Known rows, with every step that occurs
v/q/y: [ 2.24 -1.99 -0.40  0.31  0.10  0.90  0.48  3.38  1.61 -0.28  0.89 -3.25
  0.03 -0.69  4.38 -3.17 -2.17  1.33  3.06 -0.34 -2.43 -1.60  2.78 -0.90
 -1.43  1.86 -2.33  2.36 -2.41  0.94 -0.96  0.45 -2.33]
z/d/y: [-0.06 -2.66 -0.53 -0.23 -1.26  2.15 -1.08  3.00  0.90  0.86 -1.24 -2.14
  1.45  0.10 -1.41 -0.12 -2.80 -0.12  4.65  3.48 -1.78 -3.30  2.06 -1.05
  2.10  1.20 -2.41  4.50 -1.75 -1.99  1.07 -0.59 -0.21]
z/d: [ 0.76 -2.40 -0.50  0.33  1.02  3.53  1.14  3.52 -0.14  0.97 -2.40 -3.93
  3.07  1.92 -0.42 -1.14 -2.25  0.16  2.79  1.66 -1.59 -2.76  1.53 -0.68
  0.00  1.06 -2.53  4.30 -1.82 -1.93 -0.01  0.22  0.78]
n/q/d/y: [ 0.26 -2.32  0.75 -2.02  0.08  1.52 -2.50  3.65  0.77 -2.06  0.54 -4.34
 -0.57 -0.13  1.49 -2.56 -0.41 -0.35  1.06  4.14 -0.66 -1.84  2.64  0.11
  0.92  0.91 -0.70  2.13 -1.70 -1.06  1.92 -2.56 -1.73]
n/q/v: [ 1.27 -1.78 -0.32 -1.06  2.94  3.89  0.67  6.36 -1.60 -1.06 -0.40 -6.38
 -0.88  2.22  0.11 -3.96 -0.84 -0.32 -0.99  1.34 -1.76 -1.09  2.13 -1.57
 -1.14  1.36 -2.74  1.40 -1.24 -0.33 -0.63 -0.62  0.27]
q/z/d/y: [ 1.20 -2.74  1.08  0.83 -3.27  1.04 -1.45  2.47 -0.51  1.08 -1.18 -3.26
  0.63 -0.23 -0.21 -0.19 -2.46  0.75  3.44  0.14 -0.69 -3.45  0.89 -1.65
  3.11  0.80 -3.22  5.07 -1.02 -2.93  2.05 -0.94  1.09]
d/y/z/q: [-2.70 -4.09 -0.86 -2.52 -1.67  2.06 -1.62  2.17  1.22  0.87 -0.16 -1.73
  0.73  0.05  0.62 -0.25 -2.45 -2.43  3.71  3.93 -2.66 -4.69  0.84 -0.71
  0.39  3.69 -0.56  3.77 -1.20 -0.87 -0.50 -1.43 -0.66]
d/y: [ 0.71 -2.92  0.32 -1.23  0.54  1.61 -1.22  3.00  1.18  0.57  0.52 -2.63
  0.93  0.47  0.84 -1.14 -1.05 -0.23  4.30  3.42 -2.24 -2.37  2.09 -0.08
  1.37  1.79 -1.51  3.55 -0.97 -1.28  0.74 -1.00 -1.82]
n/q/y/d: [ 1.04 -3.98  0.31 -1.41  1.28  2.96  1.01  2.31 -1.55 -0.19 -0.39 -5.05
 -0.62  2.76  0.98 -4.42 -0.59 -0.47  2.79  0.73 -1.39 -2.78  1.10  1.01
 -0.73  1.70 -2.49  2.57 -2.20  1.02 -0.01 -0.48 -2.84]
d/y/z: [-1.07 -4.67 -1.39 -1.82 -0.04  2.75 -0.82  2.28 -0.89 -0.13  1.64 -2.37
  0.46 -0.04  2.80 -0.94 -0.49 -0.54  4.29  1.90 -2.58 -3.80  1.71 -0.43
  1.33  2.72 -0.43  3.08 -0.87 -1.29 -1.08 -1.52 -1.36]
y/z/q: [-1.92 -3.39 -1.02 -2.17  0.08  3.65  0.13  2.37 -0.21  1.04 -1.27 -2.93
  2.24  2.00  1.22 -1.38 -2.10 -2.32  2.09  1.74 -2.41 -3.89  0.51 -0.30
 -1.82  3.66 -0.71  3.51 -1.27 -0.48 -1.11 -0.30  0.06]
q/v/z/d/y: [ 1.34 -3.54  1.27 -0.64 -3.21  0.06 -1.41  5.24  0.20 -0.08 -0.94 -3.63
 -2.12 -2.56 -0.50 -1.10 -1.83  0.52  0.75  1.48 -3.09 -2.95  2.84 -2.00
  2.17  1.04 -2.71  4.61 -2.05 -3.14  1.16  1.46 -0.36]
v/z/q: [-0.10 -2.83  1.74 -1.64 -0.74  1.49 -0.14  3.63  2.30  1.19 -1.77 -3.24
  1.50  1.21  0.69 -1.82 -0.95 -1.10 -0.40  2.72 -2.88 -1.87  1.27  0.72
 -2.48  1.31 -1.23  5.13 -1.76 -0.73  0.20  2.08 -0.36]
n/q/y/z/v: [ 0.34 -5.41 -2.86 -2.20 -0.10  3.59  1.80  2.92 -2.59 -2.31  0.00 -4.59
  1.93  2.09  3.20 -3.11 -1.00 -0.10  0.94  1.16 -3.18 -2.21  0.58 -1.23
 -3.30  1.69 -2.00  1.30 -3.38  0.62 -1.04 -0.41  2.26]
v/z/d/y: [ 0.13 -3.92  0.15 -0.58 -2.98  1.47 -0.89  3.52  1.22  0.40 -0.69 -1.99
  0.95 -1.41  0.48 -0.02 -1.20  0.36  2.25  2.56 -3.00 -2.58  2.58 -0.22
  1.58  0.01 -1.90  5.38 -2.26 -2.00  1.23  1.33 -0.14]
q/d/y/z/v: [ 0.23 -4.43  0.20 -2.73 -1.48  0.76 -1.87  1.19 -0.98 -1.56  0.30 -2.61
  1.31 -1.91  3.09 -0.10 -1.87 -0.38  3.11  2.36 -2.81 -4.64  1.81 -1.04
  0.99  2.23 -0.15  2.02 -2.35 -3.35  0.57 -1.36  0.64]
d/y/q/v: [-0.12 -2.67  0.48 -2.18  0.70  2.57 -2.46  2.88 -1.15  2.42  0.11 -3.86
 -2.47 -0.93 -0.33 -2.92 -1.16 -2.33  2.67  2.76 -1.45 -4.27  2.41 -1.00
  1.63  3.78 -0.56  3.18 -0.90 -1.67  2.34 -1.13 -1.81]
d/y/z/v: [-1.12 -5.02 -1.84 -2.39 -0.87  2.43 -0.29  1.85 -0.99 -0.46  0.08 -1.77
  2.26 -0.11  1.54  0.81 -1.62 -0.65  3.78  3.13 -4.08 -3.42  1.30 -1.27
  0.61  1.83 -1.11  2.47 -2.07 -2.17 -0.46 -0.74  1.55]
q/z/y/d: [ 1.89 -4.68  3.50  1.83  1.59  1.36  1.35  0.22 -1.29  1.29 -2.40 -3.76
  0.15  1.71  1.20 -0.86 -2.13 -1.32  3.17 -2.79 -0.34 -4.97  0.38 -0.80
  1.43  1.23 -2.23  4.00 -0.21 -1.98  0.21  0.00 -1.19]

Rows
[ 0.70 -4.62  1.72  0.68  3.53  2.64  1.72  0.66  0.24  1.12 -2.76 -3.10
  0.68  1.88 -0.08 -0.68 -2.43 -2.10  4.34  0.46 -1.55 -4.97  1.86 -0.63
  0.39  1.36 -1.96  3.38 -0.81 -1.39 -0.63  0.71 -2.51] -> z/y/d
[ 0.15 -2.83  1.07 -0.92 -1.20  2.97 -2.91  0.69 -2.02  2.73  0.26 -3.30
 -0.70  0.20  1.47 -2.52  0.13 -1.65  2.95  0.79  0.09 -3.95  0.55  0.55
  2.09  2.48 -0.10  4.35 -0.38 -1.83  2.95 -1.50 -0.33] -> d/y/q/z
[-0.45 -2.95 -0.75 -1.67 -2.24  1.05 -2.42  2.26  0.84 -1.39  2.49 -1.56
 -1.33 -3.78  5.68 -0.51 -1.83 -0.50  3.04  0.61 -2.27 -4.07  3.41 -1.11
  2.39  2.23  0.87  1.07 -1.99 -1.41 -0.46 -1.67 -2.36] -> v/q/d/y/z
[ 0.37 -3.55 -2.91  0.35 -2.60  2.63  1.04  2.81 -0.27 -0.60  0.16 -2.47
  0.37 -1.86  4.04 -1.44 -3.07  0.85  4.07 -1.63 -2.75 -3.95  2.56 -2.36
 -0.01  2.75 -1.91  2.34 -3.22  0.19 -1.90  0.54 -0.16] -> v/q/y/z/d
[ 0.95 -3.96 -2.31 -0.68 -0.41  2.30  0.77  2.57 -0.27 -1.02  2.44 -2.64
 -0.26 -1.03  6.32 -2.68 -1.77  0.64  3.30 -1.97 -3.11 -3.06  2.11 -1.52
 -1.03  2.94 -0.97  1.85 -2.48  0.83 -2.66  0.24 -1.75] -> v/q/y/z
[ 1.26 -2.19  0.66  0.01  0.79  3.96  0.61  3.96 -1.88 -0.45 -0.62 -5.69
  1.11  3.63  1.82 -3.33  0.36  0.39 -0.97 -0.38 -0.10 -0.70  0.10 -0.12
 -0.90 -0.05 -2.22  2.35 -0.89 -0.37  0.84 -1.32  1.70] -> n/q/z
[ 1.22 -2.90  0.46 -0.15 -0.06  3.61  1.02  3.59 -2.32 -0.52 -1.97 -4.71
  2.98  3.23  1.16 -1.72 -0.72  0.61 -1.47  0.79 -1.69 -0.36  0.08 -0.87
 -1.80 -0.61 -2.93  2.30 -2.25 -1.05  1.15 -0.44  4.89] -> n/q/z/v
[ 0.65 -1.42  1.64 -1.43  1.00  0.89 -0.44  5.14  0.91  1.31 -2.21 -4.98
 -0.58  1.20 -1.24 -2.80 -3.65 -1.80  0.70  2.40 -1.94 -2.80  1.55 -1.55
 -1.19  3.26 -3.10  3.83 -1.08 -1.69  0.32  0.36 -0.20] -> z/q/v
[ 0.68 -4.90  2.19  1.71  1.32  3.74  1.35  1.58 -1.75 -0.04 -2.58 -4.63
 -0.14  3.16  0.67 -2.00 -1.04 -1.82  0.95 -1.56 -0.20 -4.07  0.61 -0.89
  0.04  0.55 -2.12  2.56 -0.39 -0.61  0.09 -0.55  0.14] -> n/q/z/y/d
[ 0.47 -2.33  0.37  0.65 -0.99  4.47 -0.49  1.04 -2.97  3.52 -2.62 -4.45
  1.46  1.52  0.13 -2.22 -1.24 -1.42  2.16 -0.78  0.46 -4.29  0.30 -0.32
  0.95  2.03 -1.02  5.11 -1.19 -2.49  2.67 -0.23  2.33] -> y/q/z/d
[ 1.71 -1.01  0.23  2.05 -2.64  2.56  0.28  3.58 -0.03  1.13 -1.64 -3.02
  1.29 -0.71  2.28 -0.26 -3.24  1.43  0.93 -2.28 -1.46 -2.43  1.88 -2.15
  1.07  0.27 -2.69  3.52 -1.73 -1.34  0.67  0.44  2.11] -> v/q/z/d
[ 1.57 -3.18 -0.71 -0.93  1.57  2.89  0.83  3.94 -0.32 -1.45  0.20 -5.14
  0.54  2.91  2.05 -5.02 -0.25  0.70  1.40  1.28 -1.29 -0.77  1.39 -0.31
 -2.46  1.71 -2.77  2.52 -2.23  1.08 -0.08 -0.82 -0.97] -> n/q/y
[ 1.97 -2.91  1.63 -0.20 -0.68  1.49  0.78  5.57 -1.17  0.33 -1.57 -5.15
 -0.26 -0.77  0.30 -2.05 -1.26  0.51 -0.65 -0.70 -3.04 -2.29  2.68 -1.36
  0.17  0.88 -3.00  4.31 -2.06 -2.88 -0.25  2.02  0.72] -> q/v/z/d
[ 0.09 -4.84 -2.61 -1.63  0.97  3.89  1.03  2.94 -2.37 -2.03  1.47 -5.31
  0.15  2.36  3.91 -4.66  0.24 -0.21  1.79  0.06 -1.85 -2.50  0.88 -0.40
 -2.39  2.35 -1.40  1.73 -2.08  1.21 -1.75 -1.44 -0.65] -> n/q/y/z
[ 2.44 -2.88  1.26  3.34  0.13  0.90  1.18  2.62  1.75  0.04 -1.16 -2.83
  0.26 -0.67  3.75 -0.38 -2.56  0.23  0.73 -2.53 -1.27 -2.60  2.30 -2.75
 -0.15  0.27 -1.89  2.44 -0.84 -0.58 -0.44  0.48  0.50] -> v/q/z/y
[ 0.66 -2.51  3.27 -2.46 -1.42 -0.36 -1.14  2.92  2.20  0.12 -1.22 -4.03
  0.74 -0.53  1.89 -2.65 -1.10 -1.48 -1.10  2.05 -2.00 -2.70  1.51  1.00
 -1.51  1.31 -0.44  5.14 -2.01 -2.33  1.26  1.29 -0.93] -> v/z/q/d
[ 0.97 -1.03  1.08 -1.10 -1.47 -0.29 -2.93  2.80  2.67 -0.83  1.34 -1.92
 -1.03 -3.37  3.84 -0.92 -2.34  0.43  2.93  2.32 -2.04 -2.75  4.00 -0.80
  2.28  1.25 -0.68  1.99 -2.10 -1.29  1.00 -0.92 -2.99] -> v/q/d/y
[ 0.48 -3.64  2.21 -2.10 -0.26  0.57  0.01  1.14  0.83  2.05 -2.43 -3.49
 -0.17  1.72 -0.49 -3.27 -3.59 -1.86  4.62  1.11 -1.84 -4.53  0.19  0.51
 -0.94  3.67 -3.18  4.22 -2.29 -0.19  0.26  0.16 -3.38] -> z/q/y/d
[ 1.11 -3.50  1.56 -0.30  3.29  2.42 -0.86  0.12  0.37  0.75 -1.82 -4.28
  0.46 -0.14  1.99 -2.88 -0.78 -3.19  2.39  1.38  0.62 -5.87  2.51 -0.13
 -0.56  2.78  0.90  3.50 -0.87 -1.85  1.95 -0.74 -1.61] -> z/y/q/d
[ 0.90 -4.73  2.25 -0.51  1.51  1.73 -0.61  0.40  0.68  0.06 -1.53 -4.11
 -0.14 -1.46  3.35 -2.72  0.85 -2.83  0.24  0.67 -0.36 -5.06  2.67  0.33
 -1.20  1.52  1.64  4.63 -1.59 -2.43  1.95  1.34 -1.90] -> v/z/y/q/d
[ 0.87 -1.88  0.53 -1.72  2.03  3.41 -0.44  3.88 -0.82 -1.83 -0.57 -5.96
  0.87  1.80  2.10 -3.59 -0.16 -0.24 -0.80  2.17 -0.54 -1.56  2.10  0.23
 -1.03  0.58 -1.03  1.96 -1.76 -0.75  0.99 -1.61 -0.71] -> n/q/d
[ 2.80 -4.37  2.57  0.77  1.76  0.08  1.16  4.82  0.41 -1.14 -1.10 -4.78
 -1.33 -0.62  1.94 -2.22 -0.37 -0.74 -0.85 -0.69 -2.34 -2.93  3.05 -2.58
 -1.17  0.80 -1.92  3.76 -1.26 -2.00 -0.69  2.29 -1.05] -> q/v/z/y
[ 0.75 -4.85  3.17 -2.58 -2.24 -0.68 -0.10  1.67  1.39  1.90 -1.97 -3.10
 -0.79  0.37  0.86 -3.64 -2.01 -1.49  2.49  0.56 -2.47 -3.63  0.80  1.46
 -1.55  2.27 -2.23  5.40 -2.89 -0.26  0.52  2.26 -3.31] -> v/z/q/y/d
[-1.67 -2.64 -1.44 -0.77 -1.08  4.38 -1.72  1.46  0.12  2.93 -1.77 -2.01
  1.08 -0.19 -1.91 -1.12 -1.83 -1.92  4.77  4.06 -1.04 -4.96  1.92  0.06
  1.84  2.58 -0.43  4.60 -1.73 -1.91  3.06 -0.95 -0.11] -> z/d/y/q
[ 2.03 -3.88  1.65 -1.29  1.52  0.91  0.50  0.94 -1.26  1.20 -0.75 -4.31
 -0.30  1.77  1.76 -4.03 -1.60 -0.11  5.36 -0.76 -1.64 -3.69  0.92  0.84
  0.30  2.35 -2.85  3.69 -1.87 -0.46 -0.26  0.07 -3.70] -> q/y/d
[-1.48 -4.16 -0.58 -1.29 -3.20  3.57 -2.10  2.07  0.16  2.71 -0.97 -1.67
  0.10 -1.53 -0.06 -1.19 -0.19 -1.71  2.71  3.56 -1.94 -4.19  2.30  0.81
  1.15  1.46  0.49  5.25 -2.27 -1.59  2.83  1.07 -0.19] -> v/z/d/y/q
[ 2.32 -5.32  3.74  0.27  1.65  0.32  1.43  2.86 -0.69  0.11 -1.99 -4.08
 -2.47 -0.53  0.97 -1.63 -1.36 -2.00  0.83 -1.77 -2.71 -4.47  2.64 -1.38
  0.48  0.90 -2.34  3.53 -1.27 -2.25 -0.76  2.81 -2.76] -> q/v/z/y/d
